Known rows, with every way that one mark hangs from another
z_144[z_505[z_575 z_604[z_480]]]: [-19   6 -26   1  25  -4 -11  41   6 -15  -6  -3  -9  32  18  35 -19  13
  12 -18  17   0  -7  26]
z_505[z_144 z_575[z_765] z_604]: [-11  -7 -22   1  15  -2 -21  46  12  -9  17 -14  23  29   1  22 -12   2
  -2  -9  22  22   9   2]
z_703[z_480[z_604]]: [ -1  -8 -13  12 -29  -6 -17  12   2  -9 -16   4  -8  20   4  25   0  -5
  15 -13   9   6 -18   3]
z_703[z_480[z_456]]: [  5 -10 -16   3 -20  -8 -15  11  -6  52  -6  -1 -26  16   3   9   1  -5
  -8   1  16   5  -4   6]
z_516[z_765]: [-11 -11 -13  -3   1  -4 -14  25  -1   4  -5 -27 -10  10  -8  13   6   1
  17  -9  29   3  -7   3]
z_575[z_505[z_604[z_480[z_703]]]]: [  9   7 -17   3   9  -1 -24  43   0 -24   1  -1  -2  23 -11  33 -19   7
   1 -41  12   7 -16  23]
z_144[z_505]: [ -7 -11  -7   2  -2  -9 -14   8  -7 -13  -8 -14  -9   4   5  18   9   7
  14 -18   4   2   7  35]
z_604[z_480[z_456] z_505]: [  6  -6 -14  -4  14   4 -24  26 -17  39   3  -4 -15  23  10  17  -1   8
  -6 -18   4   2 -21  37]
z_505[z_144 z_575 z_604]: [-18   1 -24   4  11  -7 -17  43  14 -21  20 -11 -17  24   4  18  -4   2
   2  -4  17  12  13   0]
z_604[z_505[z_575]]: [  5  -2 -21  -1  16  -4 -11   4   5 -12   1 -25 -14  26  23  10  23   3
  14 -22   7  -1   6  29]
z_505[z_144 z_575[z_765] z_604[z_480]]: [ -8  -4 -22   0  29   4 -25  56   7   1  18   0  28  38   1  26 -32   5
  -4  -6  26  22 -11   7]
z_604[z_480 z_505[z_144 z_575[z_765]]]: [ 15 -10 -19  -1  30   8 -30  35  -3   7  16  -8  27  39  15  17 -17   6
  -3 -23  20  19 -15  41]
z_144[z_505[z_575[z_765] z_604[z_480]]]: [-11  -4 -22  -2  26   1 -16  42   4  -2 -10  -8  34  38  17  36 -24  12
   6 -22  22  10  -9  27]
z_703[z_480[z_604[z_505]]]: [  1  -3 -15  10 -32  -1 -21  22   1  -9 -15  -1 -14  23   8  30  15  -2
  18 -29   8   2 -21  35]
z_604[z_505]: [  2  -5 -10  -2   0  -3 -17  13  -4 -11   2 -17 -12  10  -3  15  22   4
  17 -20   3  -1  -2  35]
z_542[z_765]: [  2 -13 -11  -8   7  -3 -14   6  -4 -10  -2  -5 -16  13  -7   3  10   0
  12  -8  -4   7   0 -17]
z_480[z_604[z_505] z_703]: [  2   7 -12   6 -12  -1 -24  21   0 -38  -7 -18   2  19  17  41  21   5
   9 -58  -9  12 -17  29]
z_604[z_480[z_456]]: [  1 -12 -14  -3  16   1 -20  16 -13  38   1  -3 -12  19   7  11 -16   5
 -10  -2   5   6 -18   6]
z_505[z_144 z_575 z_604[z_480[z_456]]]: [-15   0 -29   2  28   0 -24  55   3  24  21   1 -21  35  17  21 -29   6
 -19  -1  19  14  -8   4]
z_703[z_480[z_456 z_604]]: [ -1 -11 -17  11 -30  -4 -18  11  -2  30 -14   1 -19  24  19  21  -1  -4
  -7 -14   7   9 -20   4]
z_456[z_480[z_604[z_505[z_144]] z_703]]: [ -2   6 -12   8 -41   3 -44  37   2 -24   5   2   4  14  11  49  14   4
  -3 -55 -14  15 -17  40]
z_604[z_480 z_505[z_144]]: [  4  -5  -9   0  14   5 -33  43 -11  -6  22   6 -12  18  -8  16  -9   8
   6 -15  13  12 -17  45]
z_456[z_480[z_604[z_505]]]: [ -2  -6 -13   4 -36   3 -29  13   1 -16 -13  -3   0  15  12  36  24   4
  11 -33 -17  -9 -17  34]
z_456[z_480[z_604[z_505] z_703]]: [  0   6 -15   4 -39   1 -33  18   3 -21 -13  -7   8  16  14  47  24   5
   3 -56 -20   3 -20  33]
z_575[z_505[z_144] z_765]: [ 28 -23  -5   4   0   2 -32  20  -4  -9  11 -12  24  13  -8   8  -9  -1
  -8 -22  15  19   1  41]

Rows
[  4  -2 -20   2  13  -4 -20  25   5 -17  20 -20 -21  23  19   9  13   4
   5 -20  13   8   8  38] : z_604[z_505[z_144 z_575]]
[ -2  -3 -22  11 -24   3 -34  24  11 -20   4  -5  -6  28  33  33  14   3
   0 -33  -8   2 -10  37] : z_456[z_480[z_604[z_505[z_144 z_575]]]]
[ 19   1 -14   0  11   2 -29  44  -2 -11  -7  -4  41  30 -13  35 -25   5
  -6 -45  15  18 -20  27] : z_575[z_505[z_604[z_480[z_703]]] z_765]
[  2  -6 -12   6  -6  -4 -26  51   4 -30  20  -6 -17  11 -17  17  -6   1
   1 -16  15   5   8  35] : z_575[z_505[z_144 z_604]]
[-13  -4 -23   0  10  -7 -11  31   8 -10 -10 -22  28  29  18  33  -2   7
   3 -25  16   9  10  27] : z_144[z_505[z_575[z_765] z_604]]
[-21  -3 -19   0   8  -2 -18  50  -8  26  -3   2 -14  21   7  36 -18  15
  -6 -15  12   3 -15  32] : z_144[z_505[z_604[z_480[z_456]]]]
[-13   0 -30  -1  28  -1 -12  35   4  28   2  -6 -16  39  20  22 -20   7
 -13  -3  14   3 -12  -3] : z_505[z_575 z_604[z_480[z_456]]]
[  4   0 -30   9 -17  -1 -16  15   5  27 -16 -13 -24  42  49  23  13  -3
  -8 -31  11   3 -16  32] : z_703[z_480[z_456 z_604[z_505[z_575]]]]
[  0  -2 -14   7 -12  -3 -21  11  -4   1 -10 -17  -3  18  27  35   6   2
 -15 -43 -11  20 -15   1] : z_480[z_456 z_604 z_703]
[  6 -14 -17  -1  15  -3 -12  -1   0  -3 -14 -26  32  25  29  19   1   4
   1 -26  11  12   9  31] : z_144[z_505[z_575[z_765]]]
[  0   4 -15  10 -14   1 -36  41  -3  -5  15 -13 -11  21  27  39  12   5
 -18 -57  -4  27 -16  41] : z_480[z_456 z_604[z_505[z_144]] z_703]
[ -9  13 -32  -2  24  -2 -15  37   6  18   2  -9 -10  37  26  33 -18   8
 -17 -27  12  15 -14  -5] : z_505[z_575 z_604[z_480[z_456 z_703]]]
[-18  -2 -14   2  13  -1 -26  64   1 -12  23  14 -11  17 -24  26 -26   6
   7   1  16  13 -14   8] : z_505[z_144 z_604[z_480]]
[ -1  -5 -24  11   2   2 -26  30   2   1  10 -19 -20  34  50  23   8   3
 -20 -35   2  12  -9  39] : z_480[z_456 z_604[z_505[z_144 z_575]]]
[ 10 -10 -17  -1  16   1 -26  25   3  -3  15 -21  22  30  16  13   8   3
  -3 -26  17  18   6  40] : z_604[z_505[z_144 z_575[z_765]]]
[  6   8 -28   6   3  -1 -20  13   2  -3  -9 -32 -10  37  56  34  19   4
 -14 -60  -5  14 -11  27] : z_480[z_456 z_604[z_505[z_575]] z_703]
[-20   0 -15   0   8  -3 -16  48  -5 -15  -3   8  -5  17  -7  37 -16  15
  12 -15  13   0 -12  30] : z_144[z_505[z_604[z_480]]]
[-16  -2 -20  -3  14  -1 -20  44  -5  31   6   3 -14  23  -4  24 -18   8
  -9  -1  11   4 -17   2] : z_505[z_604[z_480[z_456]]]
[ -1  -2 -21  11   3   2 -24  27   8 -37   9 -17 -12  33  35  24  11   3
   5 -35   5  12  -6  37] : z_480[z_604[z_505[z_144 z_575]]]
[  3  10 -26   5 -23   1 -27  10  11 -24 -15 -14   6  31  41  43  23   4
   4 -59 -15   4 -13  27] : z_456[z_480[z_604[z_505[z_575]] z_703]]
[-12  15 -28   2  25  -3 -25  57  11 -21  21   1  -7  34   8  35 -26   6
  -7 -26  19  23 -10   0] : z_505[z_144 z_575 z_604[z_480[z_703]]]
[-10   9 -21  -3  12   0 -22  48  -4  23   5   1  -8  23   1  37 -17   8
 -15 -26   7  17 -20  -1] : z_505[z_604[z_480[z_456 z_703]]]
[ 12 -10 -11   4  13   6 -35  61  -2  -8  19   6  29  26 -20  24 -36   5
  -6 -20  25  17 -13  38] : z_575[z_505[z_144 z_604[z_480]] z_765]
[  2  -4 -18  10 -33   0 -22  24  -5  29 -13  -5 -23  28  22  27  14  -2
  -4 -30   6   3 -22  36] : z_703[z_480[z_456 z_604[z_505]]]
[  7  -9 -19   9   5   7 -28  26   5 -22   6 -21  30  37  32  29   3   2
  -1 -39   7  21  -9  40] : z_480[z_604[z_505[z_144 z_575[z_765]]]]
[-18  13 -16  -2   6  -4 -20  52  -3 -21  -5   5   2  19  -5  50 -16  14
   9 -40  11  11 -16  31] : z_144[z_505[z_604[z_480[z_703]]]]
[ 12 -15 -12   5  -3   0 -31  52   2 -14  14  -9  22  16 -19  20 -12   1
  -5 -21  20  16   5  36] : z_575[z_505[z_144 z_604] z_765]
